Each row was made from one small tree. Brackets hold a mark, then the marks that hang from it, in the order of their numbers. Every link used is in the known rows. Write each row's tree.
Known rows
[Q185 Q569]: [-12.2  15.6 -13.5   1.0 -30.9  33.6 -11.0 -20.8 -24.8 -29.3 -11.0 -12.2
   8.2 -17.2 -11.4  33.1  32.4  -6.0  24.8   2.5 -31.3]
[Q377 Q328 [Q368 Q185] Q569]: [-17.8   2.8  -5.0  12.1  -9.8  32.0  -2.2  -8.9 -12.4 -25.1   2.3  -8.2
  13.8 -27.2   2.0  -9.4  11.1  -4.8  -2.0   4.7 -32.6]
[Q328 [Q116 [Q503 Q42]] Q844]: [-13.1 -22.3  -0.3 -26.1  19.7  24.5  -5.2   7.5  20.0  22.3  33.6  51.5
  27.2 -11.8  -2.8  34.4  23.7  -9.1  23.7  -3.6  -9.3]
[Q116 Q503]: [-14.8   1.3 -10.3   4.5  -2.6   9.9 -17.4  -4.6 -15.0   5.4  -2.7   7.8
  11.8 -15.9 -10.3  31.8  37.8   3.7  36.7  12.8 -28.1]
[Q109 [Q328 Q116]]: [-20.8  -5.4 -18.8   7.0 -13.9   4.1   3.3 -32.4  -2.1 -21.6  -0.2  -7.7
  24.2 -10.3 -10.0  17.8   6.2 -39.9  24.2   8.7   7.2]
[Q377 [Q328 Q116] [Q569 [Q185 Q368]]]: [ -5.3  25.9 -10.8 -17.7   3.1   3.8 -51.3   6.1 -26.1 -39.2 -11.7  16.6
  20.0   8.0  -8.9   1.2 -30.3 -26.8  12.2   0.7   4.4]
[Q109 Q328]: [-20.2   0.9 -32.4  20.4 -22.3  16.4   5.7 -26.7 -16.2 -22.4  -9.6 -15.1
  27.3  -9.6  -2.4  21.1  22.2 -22.4  17.1  -1.7  -7.8]
[Q569 [Q377 [Q328 Q844] [Q368 Q185]]]: [-22.5 -16.1   3.7  18.5 -24.8  23.7  17.6  -8.3  -6.1 -12.0  10.7  -5.5
 -12.4 -11.5   8.7 -30.6  18.3  33.8 -25.9 -26.0   7.8]
[Q328 Q844]: [-10.9  -4.5 -20.6  -7.0 -14.6  19.7 -14.5  -4.4 -13.3  -9.3  11.8   1.2
  29.8 -18.9   8.3  20.7  29.1  -2.3  14.7 -11.7   0.8]
[Q368 Q185 [Q377 [Q328 Q844] Q569]]: [ -5.1   3.2  -6.5 -17.2  -1.6  30.2   3.9   6.6 -11.9  -8.6   2.2  -6.6
  10.0 -26.4   8.0 -17.0  10.7  18.8  -6.6 -16.0  -0.1]
[Q377 [Q328 [Q116 Q503]] Q569]: [-18.1   6.2  11.2 -27.3  37.5  -3.2 -24.8  -1.0  11.0   4.8  11.1  41.5
  11.9 -20.8 -26.6  22.4  -7.5 -24.0  36.0  18.5 -24.2]
[Q328 Q116 Q844]: [-13.5  -8.7  -7.3 -21.3  -2.7   8.6 -16.1  -8.7   1.0  -8.0  23.8   8.6
  26.1 -22.2  -0.1  17.2  13.0 -20.6  23.3  -3.9  12.7]
[Q368 [Q185 Q569] [Q377 Q328]]: [ -5.9  12.5   6.1  -0.3 -28.1  50.4  11.1  -6.4 -17.3 -19.0 -19.8 -24.8
 -24.2 -20.7  -7.0  -9.7  29.4  31.8   8.0  -4.9 -32.8]
[Q503 Q42]: [-20.3 -12.9 -29.6   1.3 -13.9  30.5 -15.1  -1.4 -20.9   9.1   2.2   6.5
  41.1  -8.9   7.6  27.2  32.2 -15.7  15.3 -17.9 -32.3]
[Q377 [Q328 Q116] [Q569 Q185]]: [-12.1  11.8  -6.9 -33.9   7.3   5.6 -33.4  -6.5 -16.7 -18.7  -6.8  -0.3
  24.7  -5.9 -11.6  11.6 -14.5 -47.0  27.9  -9.7   4.9]
[Q377 [Q328 Q844]]: [-14.2  -5.6  -9.5 -16.2   2.9  23.0 -13.6   0.1   4.2  -4.7  18.6  11.0
  15.8 -18.3  -0.2  14.1  14.0   3.8  10.9 -18.1  -9.3]
[Q377 [Q328 Q116 Q844] Q368 Q569]: [-12.9   1.4   7.8 -28.9  14.7   9.5  -4.8  -9.7  26.2 -22.8  33.6  21.5
  18.7 -27.4 -11.7   2.7 -13.2 -18.8   4.0   8.5  -3.5]
[Q185 [Q368 [Q377 Q328]] Q569]: [  2.6  32.6  -1.8  -0.8 -28.4  27.3 -13.2   0.3 -14.5 -38.7 -17.2  -2.1
 -26.0  -3.1 -19.4  -3.6   5.6  48.3  -1.6   9.5 -37.7]
[Q109 [Q328 Q116 Q844]]: [-15.4 -10.8 -14.9  -7.0  -8.1  11.4  10.9 -24.5  11.3 -23.2  19.2   5.4
  27.2 -13.3  -1.7  18.4   6.1 -34.9  13.1  -1.6  25.4]
[Q185 Q368 [Q569 Q377]]: [-14.5  24.9 -12.1  25.9 -45.9   7.3 -17.9 -13.1 -45.2 -40.4 -25.9   3.7
 -11.7  10.1 -13.4   5.1   8.9  27.2  -5.7  -2.3 -14.2]
[Q569 Q185 [Q377 Q328 Q368]]: [-19.0   5.7  -6.8   8.2 -35.3  -2.0  -3.8 -15.2 -22.1 -18.5 -15.9 -30.3
 -12.3  10.6  -7.8 -14.9  12.7  14.0  -7.3 -26.0   3.6]
[Q116 [Q503 Q42]]: [-18.5 -11.3 -17.4  -1.2   4.6  28.0 -10.7   6.3  -8.0  21.2   5.9  30.3
  26.0  -7.6  -2.3  40.1  39.4   2.6  27.4  -5.1 -41.9]
[Q368 Q185]: [-18.8  -5.4 -18.1  21.1 -28.4  31.2 -13.5  -5.7 -38.0 -12.9 -10.0 -23.6
  24.7 -22.1  16.6   5.2  33.9  -6.7  18.1  -6.8 -15.8]
[Q377 Q569]: [-16.9  11.9 -26.6  -3.6  -7.1   8.4 -23.6 -11.0 -32.3 -15.8  -6.2  -3.3
  41.9 -21.3  -2.2  25.9  12.9 -25.0  22.0   1.4 -19.7]
[Q109 [Q328 [Q116 [Q503 Q42]] Q844]]: [-14.2 -22.5 -10.0 -13.5  18.1  28.2  20.4  -8.1  29.0   7.8  29.4  51.0
  26.9  -1.6  -0.8  34.5  19.4 -20.4  12.1  -2.2   2.7]

Write each row's tree
[ -4.0  31.3 -22.9  -4.6  -6.2  12.0 -45.1  10.3 -39.5 -43.0 -21.5   9.6
  22.8   9.2  -2.0   5.4 -15.4  -8.9   3.6  -7.9  -6.5] | [Q377 Q328 [Q569 [Q185 Q368]]]
[ 11.0  21.4 -14.3 -18.4 -21.2  17.2 -19.1  16.0 -19.2 -28.3  -7.1  -9.7
  -6.3  12.1   3.2 -16.9   2.7  41.7 -11.2 -19.8  15.7] | [Q569 [Q185 [Q368 [Q377 [Q328 Q844]]]]]
[-11.6  -8.6   7.2  -8.5 -10.5  18.7  -2.4  -0.6  -3.0   3.0  -0.9 -22.6
  -8.4 -26.1  -4.2 -26.7   8.3   7.6  20.5  -1.2  -8.0] | [Q368 Q185 [Q377 [Q328 Q116]]]
[  8.4  26.5   1.0 -13.5 -22.1  35.4  -6.8   6.1  -1.4 -38.7  -0.8  12.7
 -23.5  -3.8 -15.1  -1.8   6.7  56.0 -11.9   0.0 -17.4] | [Q185 [Q368 [Q377 [Q328 Q844]]] Q569]
[  0.0  27.2 -29.0 -17.1 -26.4   2.9 -16.6  -7.8 -47.2 -17.6 -32.4 -43.7
  21.3  -6.7   1.4   7.1  19.6  -6.9  15.2 -10.5   3.5] | [Q368 [Q377 [Q569 Q185]]]
[-11.3  -6.9   7.4 -23.8  14.6   6.5 -14.9  -3.2  12.8   5.3  25.5  30.5
  12.4 -23.2  -9.8  27.9  20.6  -6.3  34.5  11.4   5.3] | [Q328 [Q116 Q503] Q844]
[-14.1  16.5 -16.1  14.0 -30.3  -2.6 -36.3   3.8 -44.5 -25.9 -28.2  -3.2
  -7.7  27.7  -3.9 -14.4  -7.2  17.8  -7.0 -28.7  12.0] | [Q569 [Q185 Q368] [Q377 Q328]]
[-10.6   6.6  -9.9  -4.9  -6.7  24.7  -3.2   2.3 -23.9  -5.0 -15.7 -20.0
   6.8 -26.1   1.7 -19.5  10.3  12.5   6.6  -6.4 -19.9] | [Q368 Q185 [Q377 Q328 Q569]]
[-10.1  20.0 -12.6 -10.6 -12.7  16.9 -14.4 -10.4 -18.4 -33.7  -8.8 -18.2
  16.6  -5.9  -6.5   5.7   4.1 -17.7   4.7  -6.0 -15.8] | [Q377 Q328 Q368 [Q569 Q185]]
[-22.4   6.5  19.4  -2.7 -25.9   6.6   9.4 -29.9   9.2 -26.2   2.3  -4.1
 -31.7  -9.4 -32.7  -8.2  -0.9   7.7  -0.1   1.1 -17.4] | [Q185 [Q569 [Q377 [Q328 Q116] Q368]]]
[ -1.5  13.0  13.8 -14.2   9.4  -2.6 -23.9  10.9  11.7  -0.2   0.9  26.9
 -24.5  -2.9 -28.7  -8.9  -4.5  40.9  20.7  28.5 -18.9] | [Q185 [Q368 [Q377 [Q328 [Q116 Q503]]]]]
[-11.8  -8.4  -2.9  -9.5   8.7   8.3  13.6 -18.1  23.4  -7.6  19.9  30.1
  13.7 -11.3  -8.0  29.7  15.0 -17.5  23.2  13.5  16.7] | [Q109 [Q328 [Q116 Q503] Q844]]
[-14.2   2.9  23.5   3.9 -21.4  47.3   8.2 -19.0   9.3 -40.0   8.5  -6.0
 -15.3 -26.8 -14.2  -8.9  11.9  -1.5   8.7  12.7 -31.8] | [Q377 [Q328 Q116] [Q368 [Q185 Q569]]]
[-28.1 -18.3  15.0  16.8 -19.9   2.7   7.6 -17.6  -2.6  -8.5   4.2 -10.5
 -16.8 -13.4  -5.6 -38.0   1.5   7.6  -5.9  -7.0   0.8] | [Q569 [Q377 [Q328 Q116] [Q368 Q185]]]
[  1.2  26.3 -21.7 -15.8  -2.8  19.8 -39.8  17.0 -26.0 -42.8  -3.0  22.6
  26.2   9.5   5.8   5.5 -15.5  -0.5  -8.0 -15.7  11.7] | [Q377 [Q328 Q844] [Q569 [Q185 Q368]]]
[-21.7  11.1   6.5  11.1 -35.7  16.0  12.8 -27.2  -4.5 -26.8  -7.0 -11.2
 -30.3  -7.2 -26.2  -1.9  15.0  27.0  -7.5  -7.3 -31.2] | [Q185 [Q569 [Q377 Q328 Q368]]]
[ -9.9  15.4  -0.6 -23.8  -0.7   5.3 -17.7 -14.4  -1.9 -33.9   0.5  -6.9
  15.7  -8.8 -13.4   1.2 -11.7 -34.3  13.0   2.1  -3.3] | [Q377 [Q328 Q116] Q368 [Q569 Q185]]
[ -3.3  15.8  -4.9   9.3 -44.8  44.7   9.0 -13.5 -34.2 -25.0 -25.7 -39.4
 -11.5 -23.2  -0.7  -0.8  43.0  27.2  13.5   1.0 -23.6] | [Q368 [Q185 Q569] Q377]
[ -6.7   7.4  16.9 -14.2 -21.6  40.3   7.3  -9.0  -1.9 -19.1  -8.4 -19.0
 -27.5 -23.7 -17.7 -14.0  11.2  14.8  17.6   2.4 -19.5] | [Q368 [Q185 Q569] [Q377 [Q328 Q116]]]
[-10.0  17.9  -0.3   5.2 -23.5  18.5 -12.3  -1.9 -14.2 -37.7  -1.8  31.1
 -22.5   8.4 -13.2  -3.2  -5.3  40.8 -23.0 -16.7  -2.6] | [Q185 Q368 [Q569 [Q377 [Q328 Q844]]]]
[-17.7  -2.7  -4.9   4.4   4.0   3.2   5.7 -24.1   8.7  -7.7   1.7  16.4
   9.8 -10.0 -19.2  29.5  15.7 -25.5  35.3  23.5  -3.1] | [Q109 [Q328 [Q116 Q503]]]
[ -2.4  28.3 -15.3  -5.4  -4.0  -0.1 -26.3   7.7 -23.3 -23.3 -13.4   4.7
   7.4  -5.5 -11.3  -9.7 -11.8  27.9  -2.2   8.9 -22.0] | [Q185 [Q368 [Q377 Q328 Q569]]]
[ -7.3  21.3 -23.6  -1.2 -28.6  12.6 -15.3 -16.1 -35.8 -38.3 -15.7 -31.4
  30.9  -9.6   0.1  15.5  18.3 -23.7   9.5   0.4  -6.9] | [Q377 Q368 [Q569 Q185]]
[-17.2  23.4  -2.3  19.0 -29.1  11.9 -18.1  -6.2 -27.2 -36.2 -19.2  15.6
 -24.6  10.6 -21.5  -3.2  -3.8  34.9  -9.9  -8.9 -21.4] | [Q185 Q368 [Q569 [Q377 Q328]]]
[ -5.0  10.1  -9.8 -32.0   9.5  10.2  -2.5   1.9   0.3  -4.7   8.5   1.5
  13.8 -22.1  -6.3  -0.9   4.1  15.1   0.6 -11.6  -4.5] | [Q368 [Q377 [Q328 Q844] Q569]]
[  7.4  28.1 -26.4   3.9 -43.9   9.9 -27.9   4.4 -48.6 -29.9 -31.9 -37.4
   3.4  13.2   3.2  -8.6  16.4  27.8   4.2  -3.9   4.1] | [Q569 [Q185 [Q368 Q377]]]
[ -2.3  32.6 -33.0   5.6 -24.4   9.0 -47.5   2.1 -57.6 -46.0 -26.1  -4.6
  36.7   8.7   5.3  15.1  -1.9 -17.2   7.6  -1.9   0.6] | [Q377 [Q569 [Q185 Q368]]]
[-11.7  19.3 -27.6  22.3 -47.4  -5.8 -33.8  -3.6 -61.7 -30.2 -34.3 -16.4
   4.6  27.1   3.5  -8.6   6.1  12.9  -3.9 -21.7  21.1] | [Q569 [Q185 Q368] Q377]
[-19.9   1.5  12.8 -17.2   0.4 -13.4 -19.6  -4.2  -9.7   9.8 -11.9  11.4
 -21.4  12.0 -23.4  -0.9   1.9  -4.2  23.9 -15.3  14.8] | [Q569 Q185 [Q377 [Q328 [Q116 Q503]]]]
[-11.6  -2.5  -4.6   4.0 -19.9  29.4   1.5   3.9 -16.8   2.0 -13.2 -26.3
  -6.4 -22.0   3.6 -21.5  25.7  26.4   8.6  -9.4 -20.6] | [Q368 Q185 [Q377 Q328]]
[-24.9   5.0  12.5  -9.5 -15.8   3.7  -6.1 -21.1  -3.3 -14.6  -6.7   8.8
 -24.0  -6.2 -32.6   2.0  -3.4  -5.8  13.2 -11.5  -7.7] | [Q185 [Q569 [Q377 [Q328 Q116]]]]
